Known rows, with every way that one mark hangs from another
Z149{Z372{Z251 Z995{Z102 Z542}}}: [  3  16  -1  -3 -42 -31  18   7   1 -14  17  35  -9  26 -24   1  25 -10
 -11 -15 -27 -46   7  17 -54   6 -12  20   2 -54 -12 -32  -6 -17   4   1
   6   0  -4 -17 -17]
Z251{Z372{Z149 Z312} Z649{Z613{Z542}}}: [ 12  30 -40  17 -20   6 -56  16 -34  63  14  -9  -7  47  -4  45  26 -23
  -3 -46  28 -17  11  73 -74 -47  -4 -26  -5  -1 -37  20  29 -27   5  43
  10   9  15  25 -20]
Z372{Z149}: [ 12  18  -9  14 -20 -13 -38   8   3  21  22  -4  15   5 -16   5  36 -23
  13 -14  15  -7   6  29 -42 -22 -29   5  12 -39 -15   2   4 -27  10   5
  14  -6   1  12  21]
Z92{Z995{Z102 Z322 Z367 Z915}}: [  8 -13   9  24   9 -38  16  35  29   8 -28  24  11  27 -15 -25  10 -27
  24  -1  -2 -24  -2 -44  12 -11  37 -11  -9 -20  -4 -32 -19 -10  -7 -16
   3  -7 -13   7  45]
Z649{Z613{Z3}}: [ -9  17  -1   6 -36 -10 -35  -4 -14  31   1 -21  30  -5  24  10  26  -5
 -15 -30 -15  25  28  39 -51 -34 -32 -39  18   9   7  28  28 -21   2   2
  54  -2  -5  10   6]
Z542{Z995{Z102 Z322 Z367 Z372{Z312}}}: [-15   9  -4  23   0 -39   0  16  24   0  -2  35  -6  33 -43 -38   6   5
 -18  28  27 -40 -17   1  -4  26  27 -16   4 -11  16 -38 -38 -29  -1 -29
   8  10  30   7  28]
Z915{Z995{Z92 Z367 Z542}}: [  0  18 -26  18 -22  -2 -15   4  34 -10 -33  28   1   3   1 -40  -6 -13
  21  -7   9   4 -22 -41 -27  -7  36 -29 -36  10  11  -8 -13 -10  -4  26
  36 -31 -12 -17  32]
Z995{Z92 Z322}: [  3  26  -8  33 -13  -3 -27  37  -5   4  -9  13  25  -2  -8 -48  21 -18
   7 -14  32   6 -28 -42 -26 -15  10 -29  -5  33 -10 -14  -8 -10 -10 -15
  19   3 -13   8  44]
Z372{Z149 Z995{Z102 Z322 Z915}}: [ 19  -3 -12  26 -16 -25   7  23  25 -20   8  17 -12  57 -19 -21  25 -23
  11  18   9 -77  12  12 -32   2   4  16 -21 -47   1 -22 -22 -21  11 -18
 -17   3   6  -4   9]
Z542{Z613 Z995{Z102 Z322 Z915}}: [-15  -1 -16  29   0 -17  -4  -3   8 -19  -8  52 -10 -23 -24 -35  12 -20
 -29  29  10 -43 -24  36 -42  -8  29 -20   1 -13  13 -50   6 -49  14  -7
  25  -4  -2  14  17]
Z251{Z372}: [-15  36 -22   4 -11  11 -48  26 -22  24  -9  11  18 -10 -27   7  21 -13
 -17 -17  25  16  12  -2 -26 -73 -22 -17 -14   7   0  -7  23 -30  18   7
  17 -10  -5  -1  18]
Z869{Z372{Z995}}: [ -3  20  -9   2 -31  -7   6  -1  -3  -1   1  10 -13 -27  -4  22  18  -4
   0   0  38  -1  12  11 -38 -24 -17   6  21 -16  11 -17  -6  -5  50  -3
  11 -23   1 -13 -30]
Z542{Z613 Z995{Z372}}: [-36   4 -24   4 -18 -10 -21 -18   6   5   2  32   0 -49 -35  -7   3  -5
 -26  23   9 -10 -39  49 -46  -4   5 -22   8  -6  23 -40  25 -50  35   2
  31 -10  15  18  13]
Z92{Z995{Z102 Z322 Z367 Z372{Z149} Z915}}: [ 18 -33   7  17   0 -54  20  41  48   9 -25  30   8  55 -36 -26   8 -30
  38  13 -20 -55  -7 -25  19  20  47  -1 -21 -42  -6 -26 -23 -17 -13 -25
 -18  10   4  -2  51]
Z915{Z995{Z92 Z367 Z542{Z613}}}: [ -1  17 -27  17 -21  -1 -14  -5  33 -12 -37  32  -7 -17  -4 -46  -6 -20
  11  -6   4   3 -37 -27 -36   1  39 -37 -33  14   9 -11   1 -22   8  37
  46 -32  -6  -9  33]
Z322{Z893 Z995{Z92 Z102 Z372}}: [-24 -17  29   5 -25 -19 -42  15 -35  10 -29  26  15  53 -29  -9   3 -13
   4 -29  30   1   3 -22 -17 -28  11  -4  26 -26  24 -21 -13   4   7 -14
  21 -15   4  -2  44]
Z92{Z995{Z542}}: [  3 -12  -9   3  -4 -24  -9   7  11  21 -16   5  18   1  -8  18  21 -17
  14 -24   2   0   0 -12 -20 -46   0  -7 -10 -34   0 -27  -9  -5  -5   0
  10 -18 -25  15  23]
Z869{Z372{Z995{Z322 Z367 Z915}}}: [ 14   3  -7  22 -29  -6  16  21   9 -15 -20  30 -18 -14 -11 -11  14 -11
  25  15  25 -14  -3 -15 -24  -6  28  -6  -4  -8   1 -19 -19 -14  36 -18
   1  -9   0 -14  -3]
Z3{Z613{Z102 Z542}}: [ -9  14 -40 -12 -17  -4 -35  -1 -27  18  12   1  27 -56  -5  -9  13 -14
   1 -15  46  31   5  11 -31 -69 -36   0  -1  21  32 -21   6  24  38  43
  -4 -32 -22 -26   3]
Z367{Z995{Z102 Z322{Z893} Z542{Z613} Z915}}: [ -4 -30  -7   9  15 -14  -9   9 -35 -17 -30  51   4  23 -25 -24  25 -23
   7  -1   0 -34 -21  20 -21 -32  54 -32 -10 -48   6 -41 -24 -30 -22 -20
   2  16 -27   3  37]
Z893{Z322{Z995{Z367 Z542 Z915}}}: [ 16 -20  11  28  -8  12 -50  29 -19 -29 -52  28   3 -11 -32   5  11  -5
   8  -6 -14   4 -15 -26 -23 -53  34 -11 -23 -23 -14  13 -29 -29 -22 -36
  14  15 -29   2  56]
Z3{Z613{Z92 Z102 Z542}}: [-22  18 -54 -21 -25   2 -33  24 -22  31   5 -10  35 -54 -12 -20  14   8
   1   4  42  26  15   9 -32 -65 -25   5  -1  30  18 -21   0  33  35  45
   6 -18 -32 -40  -6]
Z372{Z149 Z312 Z995{Z92 Z367 Z915}}: [ 39  13 -11  34 -23 -10   4  26  35   8 -28  -5 -36  49 -32 -30  23  -2
  48  -8  22 -53  -8  14 -53  33  34 -15 -36 -31 -33   3 -36 -16  25  17
   3  -6   2   7  23]
Z915{Z995{Z372{Z312} Z542}}: [ 17 -11 -36 -18 -42 -27 -18 -31  25  -2 -14  27   2  20  -9  -7   9   4
  -9  11  20 -27   0   9 -31 -18  11  -5  -8 -36  18  -9 -13  -7 -17  -3
   5  -6   8  -1  -1]
Z649{Z613}: [-18  21  -4   3 -17 -17 -23 -10 -13  23   3  -5  20  -3  17   5  21 -11
  -7 -28   0  31  16  17 -46 -36  -2 -27  29   8   8  18  26 -25  -1   6
  40 -10   1  14   3]
Z613{Z92 Z102}: [-36  34 -29 -13 -23  -3 -22  37 -13  19   7  -5  34 -19 -14  -9  21  13
  12   3  24  15   8 -13 -15 -52 -24   2  27  12 -10  -3  13   3  15  24
  14 -14 -27 -34  -3]
Z542{Z613{Z92 Z372}}: [-38  18 -38 -22 -36  -2 -27  13   2  23  -4 -11  32 -39 -27 -11  15   4
 -19  11  11  18 -15  19 -41 -13  -3 -10  29  31 -28 -14  37 -31  48  21
  45  -3 -24   8  14]
Z542{Z613{Z102}}: [-17  28 -13  -4 -12  -8 -23  -8 -19   2   8  15  11 -52 -13  -4  22 -25
  -9 -18  20  19 -27  16 -31 -45 -28 -18  31   6   2  -8  40 -32  36  33
  25 -27  -7   4  12]
Z995{Z92 Z102 Z322 Z367 Z542 Z915}: [ 43 -17   1  44   6 -22  16  59  39 -34 -55  63  -1  63 -29 -91   7 -31
  38  -6 -13 -37 -24 -49   3  -4  90 -44 -53  10 -13  -6 -55 -22 -40   2
  23   6 -38 -30  77]
Z649{Z613{Z3 Z92 Z102 Z372}}: [-58  26 -28 -24 -46 -11 -26  26  -7  32  -1 -32  47   3   9  12  10  17
   3  -5 -15  21  29  23 -34 -13 -26 -19  28  40 -16  28  44  -8  23  21
  31  -2 -36 -30  -9]
Z372{Z251}: [ 16  23  -9  11 -25 -19 -33  23   4   8  29  16  37  -8 -10   2  30 -18
   5 -16   8  20 -15  14 -55 -21 -21  -5  21 -24 -21  -7   7 -20   9   9
  30  -1   7  10   6]
Z251{Z372{Z995{Z102 Z915}} Z649{Z613}}: [-22  17 -38  10  -8  11  -9  18 -20  20  -5  11 -13  58   0  23   0 -16
 -13 -27  -2 -21   5  26 -46 -67  24 -34 -25  15   9   0  39 -36  16  32
  26 -10   6 -12 -17]
Z613{Z542}: [  5  15 -21   3 -34  -2 -42   5 -17  19  12   5  32 -35   2  18  16 -16
  -1 -17  39  12  18  25 -42 -53 -35  -5  14  16   4 -13   0   8  29  17
  12 -17 -19  22  -2]
Z92{Z995{Z102 Z322{Z893} Z542{Z613} Z915}}: [ 20 -48   1  15  -2 -40  -3   3   4  -4 -30  45   2  29 -12 -14  20 -37
   9  -1   0 -45  -4 -11 -19 -36  43 -16  -8 -51   1 -45  -5 -20 -11  -5
   2  -2 -20  13  37]
Z915{Z995}: [-15  23 -29  -3 -33  -6 -31 -27   8   4   4   9  16 -23  15   1   7  -7
 -14   4  30   6   5 -11 -37 -34 -21  -1  11 -11  23 -17  17  -8  12   6
  24 -31   5   6  -6]
Z3{Z613{Z92 Z372} Z995{Z102 Z542}}: [-20  -1 -65 -48  -3  -9  -3   1   2  22  -7  -5  47  -2 -52 -57 -15  24
 -26  28  -9   4   6   0  -3 -30  16  -6 -10 -13   8 -20 -18  24   6  49
   8   5 -62 -57  35]
Z312{Z372{Z149 Z251 Z995{Z102 Z542 Z915}}}: [ 42  -8  -6  -3 -25 -37 -20  36  28 -10   0  16   6  71   0 -30  29 -31
  12  -3  -4 -69   8  48 -55  23   2  22 -21 -68 -21  -9 -14 -46   9  20
  -5 -28  -1 -26  -2]
Z915{Z995{Z102 Z542}}: [ -1   7 -26  -7 -19 -25 -10 -24  26 -18  -4  31   5  21   7 -10   5 -14
 -21   1  15 -22  16  -4 -24 -35  -3   2  -1 -30  29 -16 -12  -6 -12  13
  24 -28  -5 -16  -4]
Z312{Z372{Z149 Z251{Z649}}}: [ 30  17 -13   3 -30 -17 -66  36  -8  36  33  -9  32  39  15  -8  37 -39
   9 -29  15 -12 -24  50 -63   7 -28   7  22 -39 -42   0  27 -53  10  28
  17 -25  13   5   5]
Z613{Z92}: [-18  23 -28  -7 -32   1 -30  32  -6  31   1 -13  36 -16 -14 -15  28  17
  -6   6  19  17  14  -1 -30 -45 -11  -5  21   7 -15  -7   1  -5   9   4
  41   1 -19  -6   7]

Rows
[ -6 -24  19  26 -34  14 -59  15 -49  10 -46  25  13  17 -12  -4  16 -17
  34 -32  31  16   1 -21 -47 -52  25 -14   7 -26   2 -17  -2  -1   8  -8
  26 -20 -26  17  48] | Z322{Z893 Z995{Z92 Z915}}
[ 25  24 -10   3 -52 -18 -18  -3 -30  36  31  13   0   9 -16  19  42  -8
  -7 -39   3 -13 -16  40 -73  -5 -17   3  42 -47 -54 -15  18 -21  -8   9
  20  14   3  23 -15] | Z149{Z372{Z251{Z649} Z312}}
[ 27  12 -49  32 -19  16 -36  33 -19  29   5   4 -24  65 -28  15  30 -14
   4 -12  33 -59 -17  32 -56 -41  10 -14 -40 -23 -35 -15   8 -36  10   7
 -14  17  17  18  -1] | Z251{Z372{Z149 Z312 Z995{Z322 Z915}} Z649}
[-29   4 -36 -20 -33 -26 -14  51   6  39   1  -3  37 -12 -22  26   3   0
  40  13  21 -28  20  12 -12 -21 -21  23   5  -2 -13 -20   2  33  26  30
 -36  -7 -27 -25 -19] | Z613{Z92{Z995{Z372{Z149}}} Z102 Z542}
[ -7 -30  26  11 -26 -10 -48   0 -46   4 -27  30  11  39 -12  10  20 -18
   6 -24  28  -1  28  -3 -31 -63   7   6  30 -56  15 -21  -8  -5   7 -14
  22 -19 -13  13  32] | Z322{Z893 Z995{Z102 Z915}}
[ -9 -17  35  32 -16  -4 -37  29 -27   2 -54  35   3  47 -23 -26   5 -22
  34 -34  20   9   4 -38 -19 -32  45 -18   5 -22   7 -14 -21  -5  10   2
  38 -26 -17  -1  62] | Z322{Z893 Z995{Z92 Z102 Z367 Z915}}
[ 25 -35  12   9 -13 -19 -35  32  -5 -41 -34  47  12  23 -44  10   8  -7
  -7   5 -26 -27  -9   0 -25 -36  31   7 -11 -49 -10   9 -32 -23 -36 -43
   1  32 -17 -15  36] | Z893{Z322{Z995{Z102 Z372{Z251} Z542 Z915}}}
[  0   4 -19  34 -27  -5 -36   5  12 -15 -29  39   4  19   5 -53  -1 -21
  24   5  26  -8 -28 -65 -27  -4  46 -35 -31   8  14 -26 -12 -11 -10   7
  22 -18   3  -7  43] | Z915{Z995{Z92 Z322{Z893} Z367 Z542}}
[ 25  16 -15   2 -36 -22 -65  32 -14  42  31 -11  32  37  31   3  30 -42
  11 -35  12 -12  -8  69 -76  13 -21   3  22 -22 -39  10  31 -44  11  39
  15 -24  12   9 -12] | Z312{Z372{Z149 Z251{Z649{Z613{Z542}}}}}
[ 14  12  -4  32  -8 -16  20  39  47 -12 -19  13 -23  57 -29 -38   4 -21
  42  -3  -4 -55  -2  -3 -29  25  33  -7 -40 -22  -5  -5 -27 -19  30  23
  13 -19  -3 -25  30] | Z372{Z149 Z995{Z92 Z102 Z367 Z915}}
[  6   6 -43  -2 -73   3 -59  34  -5  32  38 -17  64  -8   3  50   7 -16
   5 -21   8   5  -7  65 -69 -10 -59 -12   9  31 -39  -8  28   3  50  31
  24   3 -29  16  -9] | Z613{Z3 Z372{Z251{Z649}} Z542}
[-25  16 -44 -22 -15 -20 -27  12  -2  10  21   1  39 -27 -23 -12  11 -11
   8  -6  22  38 -21  -4 -35 -24 -20   9   7  10   4 -20  25  -2  43  36
   0 -22 -20 -37  13] | Z3{Z613{Z102 Z372{Z251}}}
[  2   7 -12  -9  -4 -29 -14  24 -10  25   9   8  15  26 -44  13  33   1
  23  -8   4 -20 -24  56 -37  24   8  -5   8 -65 -25 -14 -26 -19  -9 -24
 -13  31  11  11   8] | Z367{Z995{Z372{Z149 Z251 Z312}}}
[ 17 -21  12  33 -14  12 -21  45   0  -6 -70  36   2  25 -29 -33   9 -15
  47 -37 -10  15 -20 -31 -23 -29  58 -22 -42  -9 -13  -1 -40 -10 -18  -3
  31 -15 -44   2  68] | Z322{Z995{Z92 Z367 Z542 Z915}}
[  85  -47  -11   -3  -26  -65   10   24   53  -15   -7   59   -2   99
  -53  -22   32  -19   28    6  -26  -86    8   69  -40   15   49    7
  -16 -101  -34   11  -48  -25  -42    6   -9   35   -3  -22   17] | Z995{Z102 Z372{Z149 Z251 Z312} Z542 Z915}
[ -4  26 -10   0 -29  -7 -22  -2 -19  32  -4 -11  40  -9  14  -2  -7  -5
 -14 -25 -13   4  36  48 -43 -21 -28 -47  11  20   9  25  10  18   3  38
  30  -2 -31  -4   3] | Z649{Z613{Z3{Z995{Z92 Z102}} Z542}}
[ 40 -36 -18  12 -23 -40  -2  29  16  27  -6  24  21  39 -20   5  22 -16
  31   0   2 -38 -35   1 -30  -1  39  -9  -3 -44 -32 -30  -3  -8 -22 -24
 -17  28   5  29  18] | Z92{Z995{Z322 Z372{Z251{Z649} Z312} Z915}}
[ 14  -2 -35  -1 -40 -24 -14   6  41 -16 -15  45  17  19 -10 -26  -7 -11
  18   8  -4 -19 -29 -12 -44   9  32 -14 -30 -16   8 -11  -6  -5 -16  15
  15  -7   2 -24  10] | Z915{Z995{Z92 Z372{Z251} Z542}}
[  7 -34 -12  -7 -21 -30   2  10  21  23 -28  17  23   1 -21  12   7 -12
  29   2  -8 -17  -2  -6  -9 -31  22  -7  -7 -35   5 -25   8  -7   1 -15
  -5  -6 -18   9  26] | Z92{Z995{Z372 Z915}}
[-19   1 -21  26 -17 -20 -29  13  13   4  17  29   9   6 -34 -14  15  -6
  -1  34  16 -41 -22  22 -31  14   5  -1  -8 -27  12 -40  -7 -37   0 -37
 -10  13  21  13  22] | Z542{Z995{Z322 Z372{Z149}}}
[  2   2  24  32   3   4 -34  41 -10 -28 -54  23   1   0 -34 -12  -2  -9
   2 -11  -2   0 -12 -39 -14 -31  36 -14  -8  -2 -12  15 -28 -18 -12 -26
  24   7 -24 -12  57] | Z893{Z322{Z995{Z92 Z102 Z367 Z915}}}
[ 39 -14  -5  17 -10 -52   9  59  41 -29  -8  65  25  77 -41 -67   9 -26
  11  -1 -14 -47 -38 -20 -14  23  52 -20 -27 -10 -10 -14 -44 -13 -46 -11
   5  32   0 -34  43] | Z995{Z92 Z102 Z322 Z372{Z251} Z542}
[-13 -21  19  15 -38  -6 -63  18 -37  21 -24  15  14  41 -31   2  15 -18
  30 -28  26   0  -8  -9 -37 -15   7   0  11 -40   5 -13  -4  -6  11 -17
   9  -5   7  13  50] | Z322{Z893 Z995{Z92 Z372{Z149}}}
[ 36 -39   6  34  -8 -30 -16  25   7 -29 -32  65   3  67 -22 -59  19 -33
  27   5  -1 -37  -1 -35  -1 -34  69 -32 -23 -32   2 -20 -37 -31 -26  -6
  15   6 -16 -13  66] | Z995{Z102 Z322{Z893} Z367 Z542 Z915}
[-30  20 -24 -16 -38  -4 -34   0 -10   9   6  -9  31 -46 -15  10  13 -16
 -13 -12   4  13 -19  35 -33 -20 -55 -21  24  25 -12  -3  54 -31  57  29
  28 -21 -28  -4  17] | Z542{Z613{Z3 Z102 Z372}}
[ 23  21  -7  15 -35 -22   1  22  18  -3  28  17 -11  -1 -15  28  29 -19
  25   2  18 -24   2  42 -66  22 -18  25  14 -59 -23 -10  -9 -13  45   7
  -2  -4  21 -15 -37] | Z869{Z372{Z149 Z251 Z995}}
[-19 -11 -11 -22  15 -28  10  17  -6  -3 -15  30  15  36 -40  -4  12  -2
   2 -10 -10 -20 -10  25   5 -21  23 -18  -8 -40  20 -23 -39 -14 -23 -22
   1  11 -20 -20  24] | Z367{Z995{Z102 Z372 Z542}}
[-11  -2 -44  11 -68  22 -46  41  -4  34 -12  -6  39 -44  -5  10  10  26
  -2  31  12 -29  40  71 -62 -34 -28 -17 -21  14  -8 -21  -9  16  29   8
  31   7 -45  -7 -15] | Z613{Z3 Z92 Z542{Z995{Z915}}}
[ -2  -7  15  20 -12   4 -33  27 -13   4 -34  17   9  17 -24  -6  19 -11
  15 -37   1  30 -10 -23 -17 -39  10  -5 -13 -19  -1  -8 -34 -16  -8 -12
  30 -15 -18  17  52] | Z322{Z995{Z367 Z542}}
[ 21 -48 -10   3 -13 -31  12  24  41  10 -48  34  12  22 -33 -10   2 -17
  50  -3 -31 -19 -15 -21   4 -21  58 -20 -41 -35   0 -21 -18 -17 -11  -5
   1  -5 -25  -3  51] | Z92{Z995{Z367 Z372 Z542 Z915}}
[ -9  23 -11   0 -31   0 -34  -1 -21  11   6  -2  20 -54  -7   1  26 -17
 -18 -21   4  13 -16  39 -36 -44 -59 -29  21   7   1   1  41 -27  39  28
  37 -19 -12  -2  15] | Z542{Z613{Z3 Z102}}
[-27  20 -42 -29 -42 -12 -27  23   6  39  -4 -30  35   8 -29  -1  24  32
  -6  11  38   7  17   9 -36  -6  -4   5  36  16 -45  -3   0  -3  28   4
  23  10 -32   5   1] | Z613{Z92 Z372{Z312}}
[ -8 -29  -4 -11 -32  -3 -28  23 -15   9 -35  22  15   8 -42  -8  17   3
  -8 -11  -9   6 -17  14 -26 -34  18   2  -4 -23   0 -11 -15 -17  -8 -19
  25   8 -13  10  35] | Z322{Z995{Z372 Z542{Z613{Z92}}}}
[ -4  20 -13  -4 -28 -41 -26   2  14  29  20 -12  20  38  -3  20  28 -11
  12 -21  -2   4  12  49 -73  33   3  -3  35 -19 -43  25  24 -32  10  15
  18  12   6  20  -9] | Z649{Z613{Z372{Z149 Z251 Z312}}}
